Each row was made from one small tree. Brackets hold a mark, then the marks that hang from it, in the order of their numbers. Every link used is in the known rows. Write each row's tree.
In the rows, 128 means zero.
Known rows:
[J_45 J_781 J_977]: [ 93  98 139 143 137  99 116 123 104 123 104 134 131 107 119  94 152 143
 167 107 144 138 161 144 149 134 123 135 144 140 102 128 138  75 109 115
 123  90 134 113 123 108 120 111 113 146 164]
[J_96 [J_924 [J_189 [J_682 J_126]] J_224]]: [102 120 109 114 157 114 116 103 110 122 110 122 146 113 109 100 147  90
 167 167 137 138 160  95 162 141 115 138 155 143 118 122 139  61  90 146
 133  94 138 120  92 101 149 126 123 134 172]
[J_920 [J_804 [J_245 [J_924 J_189 J_224]]]]: [105  97 133  88 110 117 136 125 103 129 152 132 143 130 142  77 115 114
 164 104 131 150 159 110 146 165 105 132 125 134 106 152 136  18  99 145
 128  79 162 134 112  96 138 127 122 136 131]
[J_804 [J_245 [J_924 J_224]] J_920]: [109  98 128  92 111 106 125 139 107 130 137 131 139 128 145  74 113 117
 158  97 141 155 162 112 145 153 105 131 126 135 104 154 135  15  97 132
 132  79 159 130 117  98 138 124 115 132 131]
[J_682 J_126 J_189]: [109 129 106 108 145 104 101 135 108 123 117 127 137 114 123 110 147 146
 147 156 142 134 159 107 163 114 115 138 148 139 106 141 134  46 104 111
 138  93 118 112 127 108 137 115 122 124 166]
[J_189 [J_924 J_96 [J_224 J_40] [J_245 J_804]]]: [107  90 124 116 114 114 138 113 113 124 153 134 150 138 133  83 106 103
 162 123 129 167 159 102 147 146 120 144 130 135 121 140 112  73  87 180
 141  79 147 133  79 120 135 129 110 132 138]
[J_682 [J_189 [J_924 J_96 J_245]]]: [105 106 114 110 121 111 126 125 110 122 140 127 142 129 124  99 129 123
 137 142 131 146 159 108 160 113 119 145 146 134 113 136 119  90  93 152
 149  82 121 110 105 112 145 115 111 118 155]
[J_189 [J_682 J_126] J_924]: [108 120 105 117 143 103 109 123 111 122 133 121 139 121 129 110 156 152
 138 161 139 133 161  93 164 110 119 141 149 138 107 127 129  75  91 119
 154  96 131 111 130 117 146 119 102 113 168]
[J_977 [J_894 [J_924 J_96 J_224 [J_245 J_804]]]]: [ 99 102 135  84 126 107 125 114 115 126  96 130 141 127 113  88 103 101
 149 118 135 151 158 128 144 147 116 142 140 135 120 132 124  68  88 156
 113  80 140 126  77  84 111 116 117 131 145]
[J_45 [J_781 [J_96 [J_924 J_189 J_245]]] J_977]: [ 88 106 146 160 139 107 132  93  99 115  88 134 132 111  97  90 142  88
 180 106 136 141 161 154 141 147 127 139 161 141 111 113 141 113 109 105
 101  85 135 109  88  61 136 118 136 159 166]
[J_96 [J_924 J_224 J_245]]: [103 108 140 118 134 108 127 109 101 124 115 127 135 118 112  93 121  80
 162 138 140 151 160 126 153 151 113 141 137 143 115 140 132 107  92 146
 116  83 165 124  84  97 152 122 124 145 156]
[J_40 [J_224 J_924]]: [104 105 115 134 135 108 120 124 111 117 133 131 139 121 128  99 137 110
 167 140 143 161 167 119 153 149 118 140 133 142 110 151 130  80  96 155
 127  95 157 122  88 143 132 122 122 157 152]
[J_894 [J_924 J_96 [J_189 [J_682 J_126]]] J_977]: [100 127  95  99 153 108 115 111 116 127  91 124 149 117 111 114 157 111
 152 147 139 129 162 103 155 128 120 141 165 140 111 116 136  59  87 141
 132  98 123 112  92  78 118 115 111 128 170]
[J_224 J_40 J_924]: [103 109 109 140 127 112 121 120 112 118 137 129 140 126 125  95 139 114
 160 138 146 158 165 110 152 144 118 141 132 146 107 152 128  91  96 143
 126  96 164 122  88 144 131 123 127 155 150]
[J_224 [J_924 [J_189 J_682]]]: [ 99 112 105 110 134 119 124 112 108 117 138 122 143 126 122 108 150 112
 156 156 138 140 164 106 161 142 118 139 135 142 114 139 137  82  97 142
 139  95 147 117  91 131 143 122 126 142 159]
[J_781 J_45 J_96]: [ 98 119 121 159 138  98 114 137 111 113  83 129 128 113 110  95 140 117
 157 109 143 143 167 132 144 144 119 136 152 134  99 131 132  92 106  92
 102  93 128 105 114 108 124 113 118 145 151]
[J_894 J_924 J_977]: [101 116 127 118 148 100 116 120 106 129  96 125 134 116 116 112 151 118
 146 123 146 137 163 128 149 138 119 141 140 140  97 136 136 106  90 122
 110  95 166 118 110  87 121 113 107 143 160]
[J_245 J_804 J_924]: [107 112 128 112 123 106 119 128 100 126 138 133 128 127 142  92 128 142
 146 113 139 142 160 122 146 146 113 136 132 135  96 152 134  80  94 117
 123  81 162 126 125 116 139 118 113 134 139]
[J_224 J_40 [J_924 J_189 J_245]]: [101 106 121 125 115 123 134 102 103 116 152 128 145 134 120 101 131  95
 172 144 134 158 162 119 153 153 120 144 119 146 118 154 130  91  97 154
 130  89 171 128  66 127 146 129 144 158 146]
[J_920 J_804]: [106 111 132 102 125 101 126 141 103 124 138 130 130 118 137 100 132 139
 150 119 144 141 162 119 152 147 113 136 127 136 102 152 131  67 105 107
 126  86 143 120 124 105 131 118 121 138 144]
[J_189 [J_924 J_96 J_245]]: [103  98 123 116 117 109 134 125 107 120 146 126 137 129 129  98 125 122
 143 137 132 148 162 116 154 131 119 144 140 136 111 140 118 108  93 149
 145  81 137 113  99 114 145 116 109 128 146]
[J_245 [J_804 J_920]]: [109 106 130  86 123  98 128 142 102 125 142 133 131 125 146  98 122 136
 154 106 146 143 162 117 150 149 114 134 116 132 107 159 132  44 109  96
 130  79 136 128 122  97 132 122 124 136 137]
[J_245 [J_924 J_96 J_189 [J_224 J_40]]]: [100  95 110 139 121 127 128 113 113 124 141 132 151 128 123  75 126  90
 174 132 125 162 162 104 143 159 114 141 143 140 109 140 125  62  82 190
 129  89 160 124  73 143 134 123 120 144 136]
[J_804 J_245 J_920]: [109 106 126  85 117  97 128 149 104 124 141 131 131 123 145  91 123 128
 156 105 148 145 164 116 150 147 110 131 119 135 105 162 133  28 111  98
 136  81 136 125 123  89 130 122 128 136 137]
[J_45 [J_781 J_96]]: [ 98 113 129 149 137  99 117 129 107 117  99 133 128 114 116  94 143 127
 164 109 143 143 164 130 142 137 119 136 154 138 102 123 135 104 109  97
 113  93 124 106 118 100 121 113 121 146 154]
[J_45 [J_781 J_96] [J_977 J_894]]: [ 86 107 143 154 136  92 112 124 112 118  66 135 129 105 101  89 149 146
 165  98 144 142 161 160 140 133 126 136 163 139 103 112 138  85 111  93
 101  93 115 101 119 104 103 104 118 147 163]
[J_682 J_126 [J_189 [J_924 [J_245 J_804]]]]: [113 120 118  91 131 106 116 118 103 124 143 128 140 131 132 112 129 152
 138 145 133 138 155 104 163 109 119 142 137 133 115 141 127  56 100 117
 148  80 125 123 126  88 151 123 116 113 160]
[J_920 [J_804 [J_245 [J_924 J_96 J_224]]]]: [106  99 119  90 106 108 133 140 113 130 134 135 141 128 146  66 104 117
 153  94 138 155 162 107 142 156 104 132 145 133 105 149 126  17  96 153
 130  77 137 126 109 100 123 120 112 130 128]
[J_40 [J_224 [J_924 J_189 J_245]]]: [101 101 128 119 120 120 135 105 102 116 149 129 144 129 124 105 129  90
 180 147 131 160 164 127 154 158 120 143 119 142 121 153 132  81  98 166
 132  89 164 128  66 127 147 127 138 160 148]
[J_245 [J_804 J_920] [J_924 J_189]]: [106 103 128  93 114 113 132 125 100 126 159 133 136 132 147  92 123 126
 159 104 134 142 161 117 147 157 113 134 119 131 103 157 138  43 101 111
 128  76 156 131 115  99 146 125 126 138 129]
[J_924 J_96 J_189 [J_224 J_40] [J_245 J_804]]: [103  97 127 101 114 122 141 111 107 124 148 136 151 134 127  87 104  86
 182 128 126 163 158 113 146 168 118 141 123 138 126 148 121  52  94 178
 133  79 144 135  62 113 132 129 134 145 134]
[J_682 J_126 [J_189 J_924]]: [110 117 102 121 146 106 105 127 110 122 134 124 141 122 125 109 152 152
 136 160 136 135 159  95 166 102 118 141 151 137 105 134 128  66  97 124
 147  93 122 110 135 114 146 117 108 115 168]
[J_245 [J_804 J_920] [J_924 J_96 [J_189 J_682]]]: [105 110 108  82 113 113 133 128 110 126 147 133 143 132 146  86 122 121
 155 108 134 141 162 103 148 148 114 135 138 129 110 143 133  26  93 129
 142  78 125 123 103 102 135 123 120 125 134]
[J_920 [J_804 [J_245 [J_924 J_96 J_189 J_224]]]]: [103  94 119  87 107 119 140 129 111 128 147 135 147 131 142  69 108 106
 162 101 130 154 161 105 143 168 106 132 140 133 110 148 129  11  97 164
 132  77 139 129  97  98 128 124 120 134 127]

Which tree is each row?
[102  98 117 102 116 119 143 107 108 117 151 137 148 135 133  96 110  87
 179 131 129 164 164 120 149 166 121 141 129 137 127 154 125  57 100 178
 133  80 137 132  56 119 133 128 137 156 139] -> [J_40 [J_224 [J_924 J_96 J_189 [J_245 J_804]]]]
[ 86 114 135 164 139  91 108 132 117 115  51 132 129 105  96  90 148 135
 157  99 144 143 165 161 142 141 127 136 160 134 100 121 135  71 109  89
  91  94 119 102 115 112 106 105 115 146 160] -> [J_781 [J_45 [J_977 J_894]] J_96]
[101  99 141 101 124 121 132 112  97 122 142 125 142 125 118 103 125  97
 172 146 127 148 158 126 155 158 115 140 116 140 120 143 132  76  97 157
 133  83 161 126  84 111 151 123 128 142 145] -> [J_924 J_189 J_224 J_245]
[ 91 102 133 191 152 102 120 100 115 120  71 139 141 106  97  70 142  85
 186 100 145 161 163 133 136 146 125 138 171 145 107 107 134  93  99 136
  95  95 142 113  87  95 116 121 121 162 168] -> [J_45 [J_781 [J_96 [J_924 [J_224 J_40]]]] J_977]
[ 88 100 137 123 144 109 117 108 109 120  96 125 136 112 102 101 153 121
 151 133 136 132 161 143 148 141 124 141 140 138 103 128 139  79  96 124
 110  93 154 114 102  92 116 111 121 143 165] -> [J_45 [J_977 [J_894 [J_924 J_189]]]]
[109 122 119 104 130 105 115 116 105 122 136 122 138 125 127 114 144 145
 141 159 136 135 159 103 165 110 119 143 140 138 114 129 128  79  91 120
 157  89 137 114 118 101 155 121 109 113 165] -> [J_189 [J_682 J_126] [J_924 J_245]]
[109 105 139 103 120 105 136 111 106 127 133 135 141 128 130  81 102  76
 178 105 143 165 160 114 146 161 115 139 118 139 120 152 128  57  95 135
 116  76 163 140  77  82 142 136 136 150 141] -> [J_96 [J_924 [J_224 J_40] [J_245 [J_804 J_920]]]]
[103  94 111 122 111 124 133 120 114 126 142 134 151 132 132  66 116  89
 176 117 128 165 162 101 140 164 110 136 141 139 110 147 126  30  88 185
 132  85 154 131  79 126 128 127 125 142 132] -> [J_804 [J_245 [J_924 J_96 J_189 [J_224 J_40]]]]
[ 99  99 114 117 118 122 140 110 110 115 144 132 147 130 124  97 121  82
 180 145 130 164 166 122 152 160 120 143 134 141 124 150 125  73  96 184
 135  87 142 122  53 128 137 123 136 158 144] -> [J_40 [J_224 [J_924 J_96 J_189 J_245]]]
[109 112 131  94 107 102 128 140 102 128 142 134 130 126 151  81 120 141
 146  94 143 145 162 116 144 149 106 132 131 134  95 160 135  38 102 108
 127  79 155 126 133  90 132 121 120 132 134] -> [J_920 [J_804 [J_245 J_924]]]
[100  94 110 130 129 122 131 119 115 121 140 131 151 124 119  84 128  87
 180 142 129 161 162 102 148 161 116 140 136 141 116 141 122  62  92 184
 133  91 142 123  70 140 127 124 126 148 142] -> [J_924 J_96 J_189 [J_224 J_40]]
[100 110 138 118 130 114 134 104  96 118 132 125 132 120 113 103 134  83
 166 144 135 142 161 129 154 153 117 142 131 141 112 146 136 117  98 130
 119  82 161 121  86  88 158 123 138 150 156] -> [J_96 [J_924 J_189 J_245]]
[105 100 128  70 107 111 146 128 102 122 156 134 140 134 141  97 105 108
 166 110 133 146 160 121 149 160 117 137 118 131 121 157 127  38 108 123
 137  71 122 128  86  82 138 123 138 137 129] -> [J_924 J_96 J_189 [J_245 [J_804 J_920]]]
[110 106 125  95 108 102 125 143 104 127 142 132 131 128 150  81 121 132
 151  95 145 146 164 118 145 146 107 131 126 134  98 161 136  31 101 103
 132  79 154 125 127  93 139 121 122 132 132] -> [J_804 [J_245 J_924] J_920]
[105  92 122 146 132 113 123 118 113 123 148 127 146 127 124  89 136 112
 160 142 134 161 162  97 153 139 119 143 130 140 108 137 120  92  85 168
 137  94 167 125 100 142 140 126 105 137 149] -> [J_189 [J_924 [J_224 J_40]]]
[100 114 127 101 130 103 127 117 107 128  95 128 137 121 114 107 131 103
 147 117 141 142 162 134 147 138 119 143 145 140 108 134 128 102  88 141
 115  87 150 116  85  73 121 111 112 139 154] -> [J_894 [J_924 J_96 J_245] J_977]
[105 124 107 103 143 111 112 120 106 120 129 123 140 117 123 114 154 134
 159 164 136 130 160 103 162 130 116 138 141 140 112 134 138  50  99 118
 147  96 128 115 113 110 143 120 126 126 164] -> [J_924 [J_189 [J_682 J_126]]]
[104 103 138 117 128 120 138  92 101 123 137 133 145 128 117  88 114  66
 185 131 132 161 158 115 147 169 118 142 123 141 122 147 130  84  92 161
 115  80 171 140  66  96 148 136 141 155 147] -> [J_96 [J_924 J_189 [J_224 J_40] [J_245 J_804]]]
[105 127 107 113 134 116 109 115 104 124 130 123 139 121 128 104 152 139
 155 153 132 130 160 104 158 129 113 138 147 139 104 133 141  53  90 123
 143  93 146 115 116 115 149 120 119 123 158] -> [J_245 [J_924 [J_189 [J_682 J_126]]]]
[ 86 114 134 166 150  92 105 120 121 115  36 128 130 106  88  90 148 121
 144  97 144 137 166 153 138 134 127 138 165 134  97 111 136  83 100  89
  81  97 132 102 109  80  98 106 111 146 167] -> [J_781 [J_45 [J_977 [J_894 J_924]]] J_96]
[ 99 103 107 121 112 126 139 107 111 115 148 131 149 135 120  93 123  87
 172 142 132 161 164 115 150 154 120 144 132 145 122 151 123  84  96 172
 133  88 148 122  52 129 136 125 143 156 142] -> [J_224 J_40 [J_924 J_96 J_189 J_245]]
[107 108 119  93 103 103 132 146 110 128 139 136 134 127 150  74 112 133
 145  91 142 148 163 111 142 150 105 132 145 133  99 156 128  29 100 126
 130  77 133 121 119  94 123 117 118 130 130] -> [J_920 [J_804 [J_245 [J_924 J_96]]]]
[107 111 124 110 113 112 131 112 104 120 145 134 140 136 134  97 115 113
 164 122 142 160 161 120 149 151 119 142 118 143 117 159 126  82 100 137
 126  83 164 134  80 117 137 129 136 152 142] -> [J_224 J_40 [J_924 [J_245 J_804]]]
[109 106 128  73 107 101 139 140 104 124 143 136 135 130 145  94 101 120
 156 102 141 147 161 123 148 151 115 136 123 132 117 158 124  43 107 114
 136  71 120 125  97  84 131 120 129 133 131] -> [J_924 J_96 [J_245 [J_804 J_920]]]
[104  98 111  90 103 114 138 138 109 124 151 132 140 132 146  76 117 111
 160 101 135 147 164 110 143 156 109 132 136 133 104 157 132  18 101 131
 137  76 132 122 103  95 134 121 129 135 126] -> [J_804 [J_245 [J_924 J_96 J_189]] J_920]
[102  96 113 124 118 125 132 112 112 126 147 136 151 134 133  73 115  96
 174 119 125 163 160 103 140 165 115 139 138 136 111 144 125  50  85 182
 126  83 155 133  77 132 130 128 121 143 131] -> [J_245 J_804 [J_924 J_96 J_189 [J_224 J_40]]]
[100 107 130 113 151 105 116 114 108 132  93 125 142 116 111 104 143 103
 152 124 143 144 162 123 149 146 117 140 139 140 105 128 135  93  85 151
 110  95 172 124  99  92 122 116 100 142 159] -> [J_894 [J_924 J_224] J_977]
[ 82 111 133 175 149 100 119 108 116 112  51 129 132 104  82  85 153  94
 168 108 139 142 166 158 143 153 129 137 169 136 103 116 141  93 106 101
  78  92 126 103  95  95 119 111 128 159 168] -> [J_781 [J_45 [J_977 J_894]] [J_96 [J_924 J_189]]]
[ 87 105 133 173 150 106 127 100 105 114  86 134 133 106  99  87 154  97
 177 108 140 139 164 143 141 148 127 137 169 140 103 110 143 107 110 107
  98  91 129 106 100  78 126 116 129 161 169] -> [J_45 [J_781 [J_96 [J_924 J_189]]] J_977]
[103 121  94 102 140 112 117 126 113 120 123 126 144 118 124 106 146 126
 158 162 135 132 162  97 160 132 117 138 155 139 115 130 131  42  98 136
 151  94 105 110  99 113 132 116 123 124 161] -> [J_924 J_96 [J_189 [J_682 J_126]]]
[104  89 113  87 108 118 138 132 112 127 147 133 148 133 141  69 108  96
 167 103 131 155 163 105 143 163 107 131 136 133 111 150 130   4  96 159
 138  76 138 128  92 100 135 123 121 135 126] -> [J_804 [J_245 [J_924 J_96 J_189 J_224]] J_920]
[106 116  91 116 139 104 114 128 118 121 128 124 143 122 129 103 148 143
 138 158 138 136 163  87 162 112 119 141 163 137 110 123 122  66  90 137
 158  93 108 106 116 120 136 115 100 111 164] -> [J_189 [J_682 J_126] [J_924 J_96]]
[ 97 103 134 113 145 105 111 118 115 125  91 123 137 116 105  94 133 110
 147 136 140 145 161 123 149 141 115 141 138 139 108 129 132  87  86 145
 109  94 160 119  98 106 117 114 110 136 158] -> [J_977 [J_894 [J_924 J_224]]]
[103 108 108 125 112 115 131 118 113 118 135 133 143 132 124  90 118  97
 162 133 141 164 164 116 149 144 119 144 138 145 118 151 120  89  95 162
 132  88 147 120  63 131 130 121 134 152 144] -> [J_224 J_40 [J_924 J_96 J_245]]
[105 107 112 110 112 107 124 140 109 125 129 133 133 127 142  77 122 126
 148 110 140 147 164 115 143 145 108 134 150 136  98 152 128  55  95 137
 133  81 139 118 113 111 129 114 115 130 136] -> [J_804 [J_245 [J_924 J_96]]]
